Each row was made from one path, in order. Every step used is in the known rows, and no mark comes twice. Write each row's path.
Known rows:
gadita-pifog-kazus-balu: .04 -.21 -.14 -.01 .16 -.18 -.18 -.45 .20 -.37 -.59 .42 -.13 .00 .29
 -.12 -.35 -.04 -.05 .05 .20 .09 .31 .33 -.14 -.66
tipeler-kazus-balu-kenog-nofa: -.23 -.01 .17 -.17 .00 -.10 -.07 -.20 .07 -.26 -.45 .19 .06 -.04 .38
 -.49 .01 .10 .01 -.24 .40 -.14 -.09 .72 -.03 -.68
nofa-kazus-balu: .01 -.01 -.08 -.22 -.09 .21 -.01 -.21 .24 .06 -.19 .33 -.10 -.06 -.02
 -.34 -.18 -.06 .06 .24 .22 .05 -.11 .62 -.03 -.48
dused-kenog-balu-kazus: -.22 -.02 -.20 -.18 -.39 -.39 -.11 .36 .03 -.32 -.05 .17 -.08 -.37 .38
 -.39 -.34 -.24 .20 -.28 -.01 .11 .11 .45 -.09 -.03
pifog-kazus-balu-kenog-dused: -.10 -.21 -.01 -.13 -.11 -.34 -.53 -.24 .20 -.48 -.57 .34 -.11 -.12 .04
 -.49 -.10 -.41 .06 -.04 .05 -.26 -.01 .39 -.28 -.60
kazus-balu-kenog: -.17 -.03 .12 -.25 -.01 .01 -.17 -.02 .33 -.01 -.44 .13 -.06 -.08 .23
 -.30 .08 -.04 .13 .13 .25 -.14 -.08 .40 .00 -.53
gadita-pifog-kazus-nofa: .03 -.11 -.22 .07 .25 -.26 -.07 -.47 -.05 -.51 -.40 .28 -.15 .39 .36
 -.27 -.09 -.08 -.14 -.06 .11 .09 .43 .05 -.19 -.57
gadita-pifog-kazus: .13 -.03 -.16 .09 .08 -.12 -.14 -.45 .01 -.37 -.43 .21 -.21 .12 .25 -.04
 -.30 .08 -.10 -.24 .16 .02 .31 .06 -.02 -.51
tipeler-kazus-nofa-kenog-balu: -.37 .18 -.12 -.13 .03 -.18 .10 -.43 -.34 -.27 .20 .27 .13 -.04 .33 -.62
 .06 .07 -.27 -.10 .09 .25 .06 .53 -.34 -.06
kazus-pifog: .16 .11 -.19 -.08 .09 -.05 .19 -.36 .03 .24 -.21 .04 -.35 .09 .07 .04
 .09 .13 -.01 -.26 .08 -.15 .09 .09 .08 -.28
pifog-kazus-nofa-kenog-tipeler: .09 -.12 -.02 -.13 .04 -.24 .05 -.36 -.34 -.23 -.06 .60 -.17 .04 .23
 -.52 -.07 .03 -.18 -.19 .02 -.12 .18 -.13 -.17 -.33
tipeler-kazus: -.13 .19 .05 .05 .04 .11 -.01 -.52 -.20 -.02 .00 .03 -.21 .11 -.03 -.38
 -.15 .22 -.18 -.37 .13 .13 .09 .38 -.03 -.36
gadita-pifog: .12 .00 -.11 -.06 .01 .01 .01 -.26 -.07 .04 -.29 -.02 -.28 .09 .13 -.05
 -.05 .18 .03 -.12 .18 -.10 .20 -.04 .18 -.40
balu-kazus-pifog: .26 -.03 -.38 -.25 -.08 -.18 .20 -.10 .14 .01 -.36 .09 -.41 .01 .28 -.06
 -.24 .00 .10 -.28 .07 .02 .17 .21 .05 -.32
gadita-pifog-kazus-nofa-kenog-dused: .23 -.26 -.36 -.10 -.04 -.38 -.23 -.43 -.44 -.61 -.28 .39 -.30 .13 .29
 -.50 .04 -.14 -.20 -.11 -.02 -.13 .30 -.19 -.32 -.30
tipeler-kazus-nofa-kenog-dused: -.06 -.03 -.14 -.15 -.09 -.17 -.07 -.53 -.63 -.21 .14 .23 -.33 .08 .00
 -.83 .21 .02 -.29 -.25 -.04 -.02 .05 .18 -.33 -.15
balu-kenog-nofa-kazus-pifog: .32 .09 -.28 -.40 -.16 -.01 .15 -.11 .17 -.07 -.44 .09 -.10 .15 .43 -.10
 .10 -.02 .15 -.28 .33 -.51 -.23 .35 .26 -.50
tipeler-kazus-pifog-gadita: .17 .13 -.36 -.06 .07 -.16 .18 -.81 -.19 -.06 -.32 .15 -.34 .09 .07 -.14
 -.14 .14 -.47 -.40 .31 .00 .18 .60 -.08 -.48
balu-kenog-dused: -.05 .00 .03 -.21 -.27 -.11 -.33 -.05 -.06 -.07 -.27 -.13 -.28 -.02 -.15
 -.45 .20 -.19 .14 -.22 .05 -.45 -.14 .00 .03 -.31
dused-kenog-tipeler-kazus: .06 .03 .12 -.15 -.19 -.17 -.03 -.42 -.41 .06 .11 .28 -.41 -.08 -.04
 -.58 -.25 .16 -.18 -.55 .01 -.20 .18 .16 .17 -.23
dused-kenog-balu-kazus-pifog: .00 -.03 -.47 -.32 -.30 -.56 .03 .16 .13 -.20 -.22 .19 -.23 -.30 .50
 -.14 -.29 -.25 .15 -.29 -.02 .00 .20 .45 -.05 -.01
gadita-pifog-kazus-nofa-kenog-balu: -.11 -.04 -.34 -.09 .05 -.38 -.09 -.36 -.15 -.62 -.23 .43 .16 -.04 .63
 -.31 -.10 -.10 -.14 .03 .11 .13 .31 .19 -.30 -.24
pifog-kazus-balu-kenog-tipeler: .00 -.19 .20 -.32 -.03 -.23 -.28 -.26 .33 -.24 -.56 .52 -.02 -.14 .15
 -.41 -.31 -.18 .07 -.05 .15 -.29 .06 .28 -.03 -.69
kenog-nofa-kazus-balu: -.01 -.08 -.02 -.20 -.13 .14 .12 .02 .09 -.06 -.24 .33 .03 -.08 .14 -.34
 -.05 -.03 .17 .00 .35 -.12 -.27 .64 .00 -.56

Write each row's path:
.20 -.26 -.14 -.48 -.20 -.22 .22 .15 -.30 -.07 -.06 .42 -.31 -.07 .30
 -.68 -.10 .02 .07 -.12 .02 -.04 .16 -.07 -.04 -.23 -> balu-kazus-nofa-kenog-tipeler
-.14 -.10 .00 .10 .11 -.10 -.19 -.33 .20 -.29 -.39 .43 -.05 -.10 .14
 -.23 -.26 -.10 -.06 -.02 .12 .14 .12 .46 -.28 -.58 -> pifog-kazus-balu
-.05 -.15 .24 -.47 -.12 -.10 -.12 -.09 .26 .16 -.44 .28 -.11 -.16 .00
 -.43 -.03 -.05 .19 .06 .18 -.39 -.06 .23 .15 -.56 -> kazus-balu-kenog-tipeler
.40 .05 -.39 -.37 -.23 -.14 .18 -.17 .08 -.25 -.59 .17 -.09 .09 .39 -.07
 .07 -.13 -.08 -.25 .56 -.52 -.24 .57 .16 -.65 -> balu-kenog-nofa-kazus-pifog-gadita
.11 -.09 .05 -.30 -.04 -.10 .19 -.16 -.39 .18 .09 .34 -.26 .00 .11 -.55
 .18 .14 -.07 -.08 .04 -.22 .05 -.21 .02 -.21 -> kazus-nofa-kenog-tipeler
.40 .04 -.45 -.16 -.14 -.07 .33 -.28 -.12 -.13 -.44 .23 -.17 .04 .16
 -.04 -.01 -.05 -.13 -.32 .45 -.35 -.21 .56 .07 -.54 -> kenog-nofa-kazus-pifog-gadita
-.06 .00 .10 .10 -.20 -.17 .07 .24 -.32 -.08 -.06 .07 -.25 -.11 .34 -.26
 .16 .08 .07 -.55 .18 -.33 -.09 .06 .12 -.25 -> dused-kenog-nofa
.19 -.02 .09 -.29 -.21 .05 .12 -.14 -.36 .30 .03 .27 -.32 -.25 -.01 -.32
 -.03 .27 -.02 -.28 .07 -.31 -.05 -.21 .19 -.12 -> nofa-kenog-tipeler
.17 -.34 .01 -.43 .00 -.31 -.29 -.39 .32 -.32 -.77 .53 -.11 -.08 .30
 -.26 -.37 -.12 .07 .03 .22 -.33 .29 .17 .09 -.79 -> gadita-pifog-kazus-balu-kenog-tipeler
-.08 .01 .18 -.36 .05 -.20 -.03 -.49 -.13 -.07 -.14 .23 -.14 .27 .08
 -.78 .02 .03 -.13 -.21 .13 -.24 .17 .23 .04 -.52 -> balu-kenog-tipeler-kazus-nofa
.04 -.20 -.11 -.21 .08 -.21 -.35 -.33 .39 -.53 -.78 .35 -.03 -.01 .52
 -.14 -.27 -.08 .00 .10 .28 -.11 .27 .32 -.06 -.75 -> gadita-pifog-kazus-balu-kenog
.13 -.15 .08 -.63 -.23 .10 -.12 -.16 .35 .10 -.37 .41 -.06 -.11 -.03
 -.51 -.23 -.16 .19 .20 .23 -.37 -.17 .44 .19 -.59 -> nofa-kazus-balu-kenog-tipeler
.22 .06 -.35 -.06 .01 -.15 .22 -.45 -.06 .10 -.42 .08 -.34 .03 .05 .05
 .04 .01 -.25 -.22 .31 -.18 .09 .29 .00 -.42 -> kazus-pifog-gadita
-.33 .13 -.02 -.02 -.22 -.26 -.12 .08 -.09 -.12 .05 .08 -.02 -.31 .19
 -.26 -.03 -.11 .09 -.25 .03 -.08 .00 .32 -.03 .00 -> dused-kenog-balu
.26 .06 -.08 -.29 .07 -.15 .23 -.82 -.16 .29 -.13 .23 -.42 .08 -.15 -.27
 -.24 .21 -.19 -.47 .03 -.22 .20 .22 .16 -.35 -> kenog-tipeler-kazus-pifog
-.23 .17 -.08 -.15 -.20 -.02 .02 -.04 -.16 -.01 .09 .13 .08 -.38 .24
 -.22 .02 .08 .03 -.10 .11 -.02 -.10 .24 -.09 .05 -> nofa-kenog-balu
-.06 .13 -.09 -.09 .09 .01 .13 -.51 -.47 -.18 .13 .26 -.21 .16 .33 -.60
 .14 .27 -.34 -.16 .13 .20 .11 .26 -.21 -.23 -> tipeler-kazus-nofa-kenog
-.05 .04 -.05 -.07 .04 .00 .15 -.11 -.31 -.04 .03 .20 -.20 .10 .34 -.43
 .33 .15 -.14 -.02 .10 .00 .04 -.03 -.14 -.19 -> kazus-nofa-kenog
-.03 -.01 -.13 .06 .11 -.13 .00 -.32 -.27 -.44 -.10 .44 -.12 .11 .48
 -.43 .06 .03 -.24 -.14 .07 .12 .16 .03 -.33 -.31 -> pifog-kazus-nofa-kenog
.10 .01 -.51 -.45 -.25 -.32 .18 .05 .02 -.13 -.20 .24 -.13 -.37 .53 -.10
 -.23 -.05 .10 -.16 .06 .08 .07 .36 -.12 .03 -> nofa-kenog-balu-kazus-pifog
.12 .02 -.08 -.08 -.34 .02 .06 .19 -.24 -.17 -.02 .21 -.17 -.04 .32 -.35
 .01 .02 .08 -.42 .24 -.31 -.19 .28 .15 -.30 -> dused-kenog-nofa-kazus
-.24 .04 -.18 -.16 -.25 -.22 -.02 .20 .15 -.21 -.13 .06 .07 -.25 .16
 -.33 -.34 -.22 .24 -.16 .05 .19 .04 .52 -.09 -.17 -> kenog-balu-kazus
.04 -.26 -.04 -.12 .06 -.31 -.21 -.13 .27 -.65 -.85 .39 .06 -.02 .66
 -.15 -.16 -.08 .11 -.13 .42 -.27 .14 .38 -.06 -.82 -> gadita-pifog-kazus-balu-kenog-nofa
-.16 -.19 .06 -.32 -.19 -.18 -.38 -.05 .15 -.07 -.45 .09 -.20 -.14 -.09
 -.51 .16 -.30 .18 .06 .11 -.33 -.15 .31 -.11 -.45 -> kazus-balu-kenog-dused
.35 .00 -.34 -.22 -.23 -.16 .23 -.04 -.14 -.05 -.16 .25 -.34 .02 .43
 -.12 .05 .00 .05 -.48 .19 -.41 -.12 .28 .19 -.26 -> dused-kenog-nofa-kazus-pifog
-.20 .14 .00 .06 .19 -.03 .10 -.53 -.25 -.12 .04 .12 -.16 .34 .09 -.61
 .09 .09 -.25 -.20 .11 .20 .20 .40 -.20 -.42 -> tipeler-kazus-nofa
-.30 .10 -.20 .00 .04 -.34 -.07 -.26 -.15 -.54 .00 .47 .23 -.09 .48 -.44
 -.02 -.16 -.15 -.03 .04 .18 .11 .31 -.44 -.14 -> pifog-kazus-nofa-kenog-balu
-.19 -.11 .12 -.02 .02 -.24 -.21 .00 .26 -.54 -.65 .38 .14 -.07 .52 -.29
 -.07 -.15 .12 -.19 .35 -.22 -.10 .49 -.12 -.76 -> pifog-kazus-balu-kenog-nofa
